Each row was made from one walk, in order. Every step used is in the known rows, and no mark comes twice. Write each row's walk.
Known rows
zezik, tabev: [ 10   6  37   9 -10  29 -25   0  -9   0  13 -11  11  -2 -13  57  27 -19
 -69  13 -22  26  23   0 -12 -36  -9  -7   8 -35  33  -5  31   4 -26 -17
 -17 -13 -28   5 -31 -34  -4 -19  36   9   1 -51  18 -14 -18   4   2  -1
  13 -12 -17 -14   1  15 -30  -3  25]
rebor, nufi, kanibu, tabev, pitabi: [-36   0  17 -11  13   7  43  -1  -2  15  17  27 -15  -3  50 -10   0  22
  23  -3 -13 -18 -22  30  17  -6  46  14  -4  15   6 -19 -41  27   2 -16
  10   1  -7  29  24 -15   0 -18 -33   9  62 -14 -30   7  52   7  28  -6
  23  23 -24  -8  48  -1 -11  -4 -37]
kanibu, nufi: [-42 -35  24  11  19  37   8   8  -9  30   8   6  19   3   0  42  16 -37
 -26  15  -7  -2   8  -4 -29   1 -10   0  -3 -16  33 -13  22  38  29   0
 -26  -8   7   8  34  32 -17 -30  12 -32   1 -24   9  11 -13 -20 -24  -7
  -1 -55  -7  20 -11   3   3   5  15]
nufi, pitabi: [-18  -8  17 -13 -25  -3 -29  19  -5  10 -16   3  28 -12  15  25  36 -25
 -27  38  -6 -14  19 -12 -21  -5  29   2 -10  14   4 -18 -18  11  23   9
 -14 -37   2   7  11   3 -21 -19  22   2   7  -1 -37   1   0 -27 -21 -17
  12  -8  15 -11 -29 -31 -38  23   8]
rebor, nufi, kanibu, tabev: [-58  -9  53 -13  26  18  10 -25 -19  32  44  19 -12   0  32  10   2  18
   9  11  -6  16 -17  16  -7 -33   6  25  -9   4  31 -29 -28  41  -1  -5
   9  -4 -15  61  24 -30 -16 -17 -12  14  73 -22 -16   8  47  13   2   9
  28  17 -33   4  41   2 -11  -8  -7]
kanibu, nufi, pitabi, tabev, zezik: [ -7  -5 -39  -4  10 -22  14 -11  19 -13 -43  18   7   8  29 -28  15   7
  23 -25   1   0 -42  -6 -27  24 -25  12 -31  33   8  -9   9 -16  33  22
 -43 -35  12 -22  -9  44  -6 -11  25 -15   9  39   8 -22   5 -21  10   1
 -36  -3  22 -23 -10 -14  11  28  25]
fumab, pitabi, tabev: [  7  20 -17 -43 -47  17 -50  -1   1 -20 -23   1  17  -3 -16  10   9 -19
  -4 -36 -10  -3 -12 -27 -33   0  15  -2  35  -8   7  -8  47   9 -21 -12
   4 -30  27 -20 -33 -18 -17  -9 -11 -13   3  -8  18 -14   4  11 -15 -11
  22   5  11 -35  -4  12  15  -1   0]
zezik, tabev, kanibu, nufi, rebor: [ 24 -12   9  54  29   3  25   2   0  15   0  -4 -26  33 -28  20  17 -31
 -19  30  -6  67  13 -26 -15  -3 -32 -24  -5 -24  13 -18 -23  -6   5  16
  24  52 -34   3  -4   2  18  17  29   8  17   5  28  27  20 -11   9  29
  -5 -21 -29   1  21  -5  -9 -26  16]
zezik, tabev, pitabi, fumab: [ 17  19 -11  18 -41 -10  -4  13   8 -24  -2 -29   7  10  -4  11 -10  -3
 -27 -11  -2 -31  14   5  37 -15   5  -4  11 -31  -3  26  39   1 -36 -25
 -23  -6 -14 -42 -48  -6  13   1  13  11 -50 -17  21 -20  -6  35  15 -38
   0  17   7  -8 -13  25 -26  12  -3]
rebor, nufi, kanibu, tabev, pitabi, fumab: [-49   7   6   3 -12 -20  37  -3  -1  12  24  -1 -16   8  40 -30 -37  36
  45 -14  12 -35 -24  24  42  -5  18  30  -4   2  -4   9 -16  36 -16 -20
  11   5   1  12   6  -4   4   8 -26  18  20   4  -4  -2  48  34  23 -27
  10  34 -16  13  29   7  -8  12 -40]
kanibu, tabev, pitabi, fumab: [-32 -19   5 -11 -14  -8 -12  -6  10 -12 -20 -16 -14   6  21   0 -49  -2
  21 -27  -4 -64   8   3   9  -8  30  15  -9 -36 -20  37  26   7 -40  -8
 -32  -6  13 -48 -17  16   6 -20 -14  -2 -28 -12  -6  -9  10  26  29 -35
   1  -1 -11   0 -12  16  -7  16 -32]
rebor, nufi: [-47  -4  29  12   8  33 -15   7 -29  34  41  15  30   2  20  46  11   2
 -41  12  -8  12  -5  12  -9   5  15  15  -2 -35  47 -27   7  40  20   1
   5 -17  25  40  -3  -1  10 -31   1   2  27 -27  -7   0 -11 -25 -20 -21
  13 -29  -8   0  17  19 -27   0  12]
fumab, zezik, tabev, kanibu: [ 66  31 -15  -1  28  17  -2  -5 -17 -15  13   1   6 -19 -38  21  24  11
 -35 -10 -13  35   7   3  -4  -3  -7 -34  30   0  -9  -1   8 -39 -10  -2
  31  22   2  12 -20 -21   1  16  -1 -12 -20 -21   2   2 -23  -4 -12  50
  -2  -5   2  -8  -3  -5  11 -39  31]
riparab, rebor: [ 24 -21  45  16   8  27 -50   2 -13  16  13 -14 -17  -9 -21  36   1 -26
 -29  42 -11  14  67  29 -13   4  17  -5  17 -17  11  -1  -2   0  23  -3
 -28 -18   4  -7  18  -8  25 -26  10   2 -20 -27 -11   7 -69 -15 -27 -11
  -3 -46   9  29  -8  20   0   2  -5]
kanibu, tabev, pitabi: [-11 -19  14 -18   7  27  -4 -12   4  -7 -25  10 -12 -10  30  19 -14 -11
   1 -21 -26 -42   8  12 -22  -7  62  -9   3 -21 -11   9  -1  -2 -17 -12
 -31 -15  14 -30   2   0  -1 -36  -7  -6   9 -38 -23  -6  18   3  22 -13
  21 -21  -7 -12   4   5  -5   1 -27]
pitabi, tabev, kanibu, nufi: [ -4 -14 -13  -5  36   6  30 -12 -11  21 -14   0 -19 -27 -14  10   0  -2
  17 -17  -4  12 -28 -39 -24   6 -20 -19   1 -31   3   4  26   9  24   9
   6  13   3 -12  -8  19  -5  18   4 -17  -1   0  38 -19  15   6  -8  23
   3 -30   1  -9  -5 -12  35   5  21]
pitabi, fumab, zezik, tabev, kanibu: [ 50  31 -26  14   7  -7 -22  -6  -6 -22  21 -24   2 -10 -44  -2 -12  17
 -12 -25  11  18   1   0  19  -7 -34 -17  22 -15 -18  22  27 -34 -27  -7
  30  28  11  -1 -33 -12   9  33   1  -6 -60   1  30  -4 -38  13 -12  30
 -14  17   8   1 -20   3  16 -23  26]
nufi, pitabi, fumab: [-36  -5   5 -11 -44 -29 -43  24   4   1  -5 -19  26  -3   1   6   5  -7
  -7  23  16 -32  14 -13   1  -6  -2  25 -26   5 -10   2   6  24   4   7
 -15 -34   2  -4   0  13 -15  -6  26  11 -39  21 -16 -12  -4  -1 -13 -44
   2   7  16  -2 -48 -15 -39  36  15]
riparab, rebor, nufi, kanibu, tabev: [-10 -21  60  16  22  29   1 -35  -8  32  44  14 -36   1   5 -12 -18  15
  13  37  -1  27  26  52   8  -8   4  28  -4  16  21 -12 -43   9   8   1
 -10  -2 -29  42  50 -41  22 -11 -22  32  71 -18 -13  17  -3  12   6  13
  12  -1 -22  30  50  28  12 -11 -32]
riparab, rebor, nufi, kanibu, tabev, pitabi, fumab, zezik: [ 21   6 -22   8  -1   0  19 -14  22 -10  22  11 -29  18   3 -71 -58  35
  66  -2  28 -14  17  65  52  36   7  20   7  41 -41  16 -43 -20   0 -12
   1  16  10  12  48  -7  30  15 -60  14  13  15 -25  27 -27  12  13   3
 -25  39   7  37  39  51  52 -21 -65]
kanibu, tabev, pitabi, fumab, zezik: [-11  -1 -26 -26  -5   7 -25  -9  23 -26 -22  -1   1   7   7 -19 -51  -4
  33 -46  12 -57   0  19   8  20  22   4  -5  -3 -45  27  21 -19 -31  -9
 -21  -4  42 -35   3  19   6  -7 -34 -26 -28  -6 -17   4 -23   3  26  -6
  -7   9   7   0 -18  25  29   4 -26]
fumab, zezik, tabev: [ 34  24  -4  -9   6  42 -42  -7  -7 -10   8   7  21  -3 -14  35  26 -21
 -56  -4  -9  22  15  18  -9  -9 -14 -14   8  -5   9 -17  24 -23 -17 -15
  -7  -9  -5  19 -16 -34  -3 -12  18 -16  -6 -35   2   0 -50 -13 -10  30
   0   6   3 -11   1  30   6 -24  26]

Write each row's walk
[ 27  41 -40   8 -25 -24  21   1   9 -13  32  13  33  -6 -17 -58   2  47
   7  -9  31  15 -27   2  30  14 -29  14   0  25 -12   6 -21 -23   9  12
  40   9   5  19 -17  -3  16  41 -10  31   5  28  -4   3   5  -2  11  26
 -28  42  13  -2  -8  10 -11  -3  10] | rebor, nufi, pitabi, fumab, zezik, tabev, kanibu
[ 25 -12  12  26  24  25  55  -7 -15  11   5  -8  -8 -10 -31  25  25 -15
 -25   7 -15  32  -4 -11 -11 -21 -21 -33  24 -25  25   3  12   8   9   5
   5  24 -33  -1   0   3  -7   6  16  -6   0 -29  35   8  14   3  -3  29
  -5 -39 -14  11   4 -12   1 -17  31] | zezik, tabev, kanibu, nufi
[ 51  31 -25 -12  -1  32  -7  16  15 -37 -15  13  19  -7  -6  20  23 -13
 -43 -16 -14  -8   7  28  18  15  25 -27  25   9 -14  -3  15 -25 -12 -21
  -2  -8   2 -14 -14 -13   7  -3  -2 -18 -15 -31 -15   4 -44 -17   2  15
  -2   6   9 -21   0  30   8 -15  -8] | fumab, zezik, tabev, pitabi
[-41 -29   7  -8 -18  14  22  13  14  22 -17  16  36  -5  12   9  39 -34
 -16  32   2 -17   2 -16 -27   1   6   4 -15  28   9 -16 -15  33  48  19
 -24 -30 -11   6  45  37 -28 -20  14  -9  21  -6 -28  12  13 -19 -14  -8
 -13 -31   4   9 -19 -17 -20  25   8] | kanibu, nufi, pitabi
[-38   4  16  -6 -24   6  -4  15  -4  22  23  27  43  -5  25   9  35   6
 -24  37   8  -7  -9  -1 -13   8  18  29 -15  10  26 -35 -26  33  40  10
   4 -34   8  35  10   6   8 -24   8  15  47 -13 -39   2  19 -33  -8 -20
   3  -6   0  -8   0   1 -49  25   0] | rebor, nufi, pitabi
[  4  11 -34   1 -47   0   4   4  35 -16  -8  10  36  10 -28 -36   7 -20
  -9  -5  31  -2  -8   2   8   5 -54  12 -20  33 -14  12  10  -1   5  14
 -23  -8 -24   6  19  13 -14  18  16  -1 -12  10   2   8 -19   6  -1  10
 -38  22   7   5 -19  23  12  12  19] | kanibu, nufi, pitabi, fumab, zezik, tabev
[ 43  14  19  11  14   4   3  -8 -26   1   5 -17 -10 -25 -26  42  25   2
 -44   8 -26  36  15 -14  -4 -31   0 -25  20 -34  19  11  13 -11 -12  -2
  19  17 -21  -4 -34 -26   3   8  14  12 -14 -27  20 -12   0   8  -6  26
  19 -10  -1  -4   4 -22 -21 -17  30] | zezik, tabev, kanibu
[-39   3  31  15  53 -11  22 -29 -25  14  41  22 -20  26  54  -6 -16  47
  16 -10 -13  24 -37  41   2 -13   2  19 -11  26  33 -25 -17   2   4  -3
  -3   2  16  45   1 -13  -1 -35  -7  -4  47  21 -12  10  23 -16  10  13
   3  14  -8   8  53 -12  -6 -15   4] | rebor, nufi, kanibu, tabev, zezik
[  4  17 -18 -20   0 -23  20  -3  -7  16  -1  26  10 -31  14 -22  13  49
  21   2   9  15 -44 -35  -8  17   8   7 -13  -9  -3 -21 -25  -3  34  24
  26 -16  10  11 -32   1  26  16  -3  26  50  23  -5 -27  41  -8  13   7
  10  22  14 -30   2 -20 -13  30   5] | rebor, nufi, pitabi, tabev, kanibu
[-26  -8   7 -14  -5 -24   9   4   5  -2  -6 -21 -24   5  20 -16 -27  14
  39 -16  -5 -48   2   8  33 -21  23   8  -6   8 -26  26  -3  10 -33 -22
 -11   8 -14 -13   8  -9 -23   6 -19   2 -21  10  -6  -9  31  40  14 -26
  15  33  -5   6   1 -20   2  10 -32] | nufi, kanibu, tabev, pitabi, fumab
[-16   1 -10   3 -19 -14 -18  28   3  -8 -13 -26   9   8   8  17 -24  -5
  -1  -7   5 -53  15   6  21  13  31   0   7 -23 -11  22  29  16 -11 -20
 -10  -8  31 -38 -17  22   4 -13  -2 -11 -66  -2   4  -9 -18   8  -9 -59
   0  -8  21   2 -35   8  -9  13  -7] | tabev, pitabi, fumab
[ -2  15 -40 -14  -7  -7 -31  31  12 -19  -6  -8  24  11  -2   4 -24  -3
   4 -22  14 -49   8  17  25  40  21  -9  10  10 -38  14  30  -9  -5 -15
   8  -6  54 -24   2  28   6  -1 -22 -31 -71   6 -19   5 -57 -18 -19 -30
  -9   9  26   7 -28  20  19  -3 -13] | tabev, pitabi, fumab, zezik
[-36 -18  52 -23  21   9 -11 -18 -19  23   9  -3 -23  -7  22  24   9  -3
   4  16 -28  -2  18   4  -8 -40  11   6  -7   8   9 -10 -15  19 -21  -9
  -3  -1 -29  33  23 -36 -34 -14   4   4  33 -15 -16   0  22  18 -10  14
  30  13 -23   6  13 -31  -1  -5  -3] | nufi, kanibu, tabev
[ 16  -8 -37  -3  -7  -7  17   8  14 -12 -44   6 -17  37 -22 -26   1 -30
  42 -15   4  43 -24 -53 -42  29 -12 -19  24   2  -2 -23  -6  -5   4  14
  52  34  19 -18  -3  19  -1  34 -22  -7  20  41  37  24  31 -10  -3  11
   3  -7   0 -14  18  -9  40 -25 -12] | fumab, pitabi, tabev, kanibu, nufi, rebor
[ 55  31 -38 -13 -23 -36  -3   7   5 -34  -5  -8  20 -16 -33 -33   9  23
  -2  -5  24  12  -2 -10  22  -5 -21 -18   6  26 -32  21   0 -41 -14   6
  21   8  -6  -4 -20  -9  -1  41   6   9 -34  28  -1  -9  -8   4   0  31
 -20  30  21   1 -31 -17  -4  -3  23] | nufi, pitabi, fumab, zezik, tabev, kanibu
[ 19  -1 -44 -24 -23   8  39  -6   7  -8 -29  11   2 -16 -30 -18   4 -14
  41 -39  -8   6 -33 -49 -35  13  -2 -24  51   1  -4   5  29   4   7   6
  35  10  21 -26  -3  21 -30  18 -40 -23   4   8  42   2  25   8 -11  22
   1 -19  18 -10   7 -14  45 -13   2] | fumab, pitabi, tabev, kanibu, nufi
[-18  -8  23   1  41   5 -28 -38 -15 -12  -1  -2 -14  16  32  20 -27   7
  -7 -29 -25   7  -5  18 -39 -11  15   6 -18  -7  16   9  21 -31 -22   6
 -40  -9  29 -15 -13   5   3 -43  10 -22   0  -3  -7  -2 -13 -26  12   0
  -3 -32  -5   2  11 -10  -1  -7  15] | kanibu, tabev, zezik
[ 29  18  -1   3 -22  15   7  18   3 -22 -16  -8   2  -6   6  33  26 -16
 -47   3 -30 -17  18  10  12 -10  29 -12  22 -16   9   2  16  -6 -19 -20
 -15 -13 -24 -31 -31 -14   6 -18  11   5 -15 -44   2 -12  -6   6   8 -15
   8  -4  -1 -18   2   7 -26  -4  -3] | zezik, tabev, pitabi
[-47 -42  24  29  19  17 -21  15   3  27  -4   4  -5  54   5  30  12 -59
 -15  37   3  33  22 -13 -31  19 -17   2 -24 -15  22 -35 -16  19  23  13
  -2  13   3  14  26  33  -1 -21  37 -16  13  11  -4  36 -10 -33 -15 -13
   0 -35 -20  11   8   8   0  -9   3] | kanibu, nufi, rebor
[-28 -29 -13  10  -9 -39  40  18   6  17  -6 -14  10 -11  -9 -28  -4   4
  35  17  27 -16 -10 -36   5   5 -14   2  -9  16 -10  15  -4  22  33  22
  12   9   5 -21  23  50 -19  25  -4  -1 -32  43  -1   4  23   2 -13 -12
 -18 -20  13  26 -41 -34  -9  26  21] | tabev, kanibu, nufi, pitabi, fumab
[ 56   5 -14   0  -4 -16   7 -17   0   7  -9  17 -23 -35 -13 -46  -5  36
  27  30   8  30   6   1  -3  32   7   4  -9   8  -9  -8 -41 -26  47  32
  10 -13  -4  -3  -5 -13  57  21 -12  42  39  19  -8 -18  -4  -6   9   8
 -10   3  18   2   7  -2  11  20 -15] | riparab, rebor, nufi, pitabi, tabev, kanibu
[-10   7 -22 -27   6 -17  -3   6  12 -16  -8  -6 -20   8  12 -35 -25  11
  49 -31   9 -49  -5  26  37   7  17   1  -3  41 -43  12 -11 -12 -26 -18
   6  11   9   2  28  -3 -25  16 -36 -22 -20  22 -21   5  -3  18   6   6
   4  44   6   5   2  -2  38  -8 -31] | nufi, kanibu, tabev, pitabi, fumab, zezik
[ -1  -8  10  25 -48 -13 -25  11  13   8  30   0  17   8  -8 -40 -27  18
  11  54  32  -4  35  30  19  24  -1  43 -14  13   3   6 -30  14  27  10
 -18 -28   8   3  21  10  41  -2   3  36   1  12 -21   6 -30  -2  -7 -47
 -26  -1  15  30 -11  35 -20  30 -21] | riparab, rebor, nufi, pitabi, fumab
[ 30   0 -29  45  21 -17   5   3  16  -4   4 -13 -17  51 -50 -25 -19 -21
  13  -2  29  51  -9 -19  11  20 -71 -13 -11  -4 -18   3   1 -26 -15  11
  28  60   1   4  -4  18  19  45  18  -4 -32  38  35  36 -20 -10   6  29
 -26  10 -17  15   5  18  32 -40   3] | pitabi, fumab, zezik, tabev, kanibu, nufi, rebor
[ 23  12 -16 -29  -4 -31  -2   5  -6  -7 -34  -4 -13 -46  -4  -6  21  25
  12   0  -4   0 -17 -44 -15  -6  10 -13 -16  -7 -20  -6 -19 -21  15  20
  18 -20  -7  -9 -28   0  -2  15   9   8   3  20  -4 -38  25  10   2   4
  14  11  20 -33 -27 -49  -3  29  20] | nufi, pitabi, tabev, kanibu
[  8 -24 -17  13  43 -11   0  -2  -2  17 -28  -5 -35  21 -18   5  -7 -16
  25  11   4  39 -17 -49 -26  26 -34 -12 -30 -38  -3 -23  -8  -7  15  28
  32  40  -4  -5  -8  24  24  25  26 -10  14  36  32   4  20 -12   5  13
   4 -12 -17 -11   5 -11  31  -9   0] | pitabi, tabev, kanibu, nufi, rebor
[ 17  33 -11   7 -15  10 -52  -1   5 -21  23 -17  27   8 -35  12  -4  -7
 -36 -22  14   6   5  12  16  -9 -44   4   2 -14   0  13  44 -14 -35 -14
  -9   1   2   3 -31 -20   1   4  22  -6 -44 -12  24 -11 -58  11  -7  13
 -17  17   2   2 -20  39   4 -12  25] | pitabi, fumab, zezik, tabev
[-15 -11  16 -28  17   1  20  -1  -5   8 -24   1 -29  -7  40   7  12   2
  21   0 -25 -33   7  10  17 -17  52  -9   7  22 -12  -3 -20  10 -18 -21
  -5   3 -20  -2  22 -16 -29 -12 -21  -2  18 -15 -22   0  37  18   9  -4
  27  15  -8  -2  23 -29   1  -5 -31] | nufi, kanibu, tabev, pitabi
[-18   3  29   1  55 -16  -8 -22 -24   0   7  -4 -32  12  42  13  -6  27
  15 -14 -26  13 -10  29 -14 -24   7   5  -5  32   9  -8 -15 -18 -14 -10
 -18  -1   9  22   5  -8 -24 -27   1 -15   8  21  -2  -3   8 -10   0  16
   8   8  -2   4  25 -33  -3 -15  17] | nufi, kanibu, tabev, zezik
[ 12  -1 -12  25 -27 -31  56  -2  12  -3 -12 -16  10  -7 -30 -36  10   6
   6   7  22   5  -5 -28  10 -19 -41  -4  -3   8  -3  29   0  11   9  15
  -2   8 -39 -24  -6  15  -8  34  15  21 -22  22  23  -1  33  27   7   5
 -24  -2  -1  15 -23 -26 -19  16  18] | zezik, tabev, kanibu, nufi, pitabi, fumab
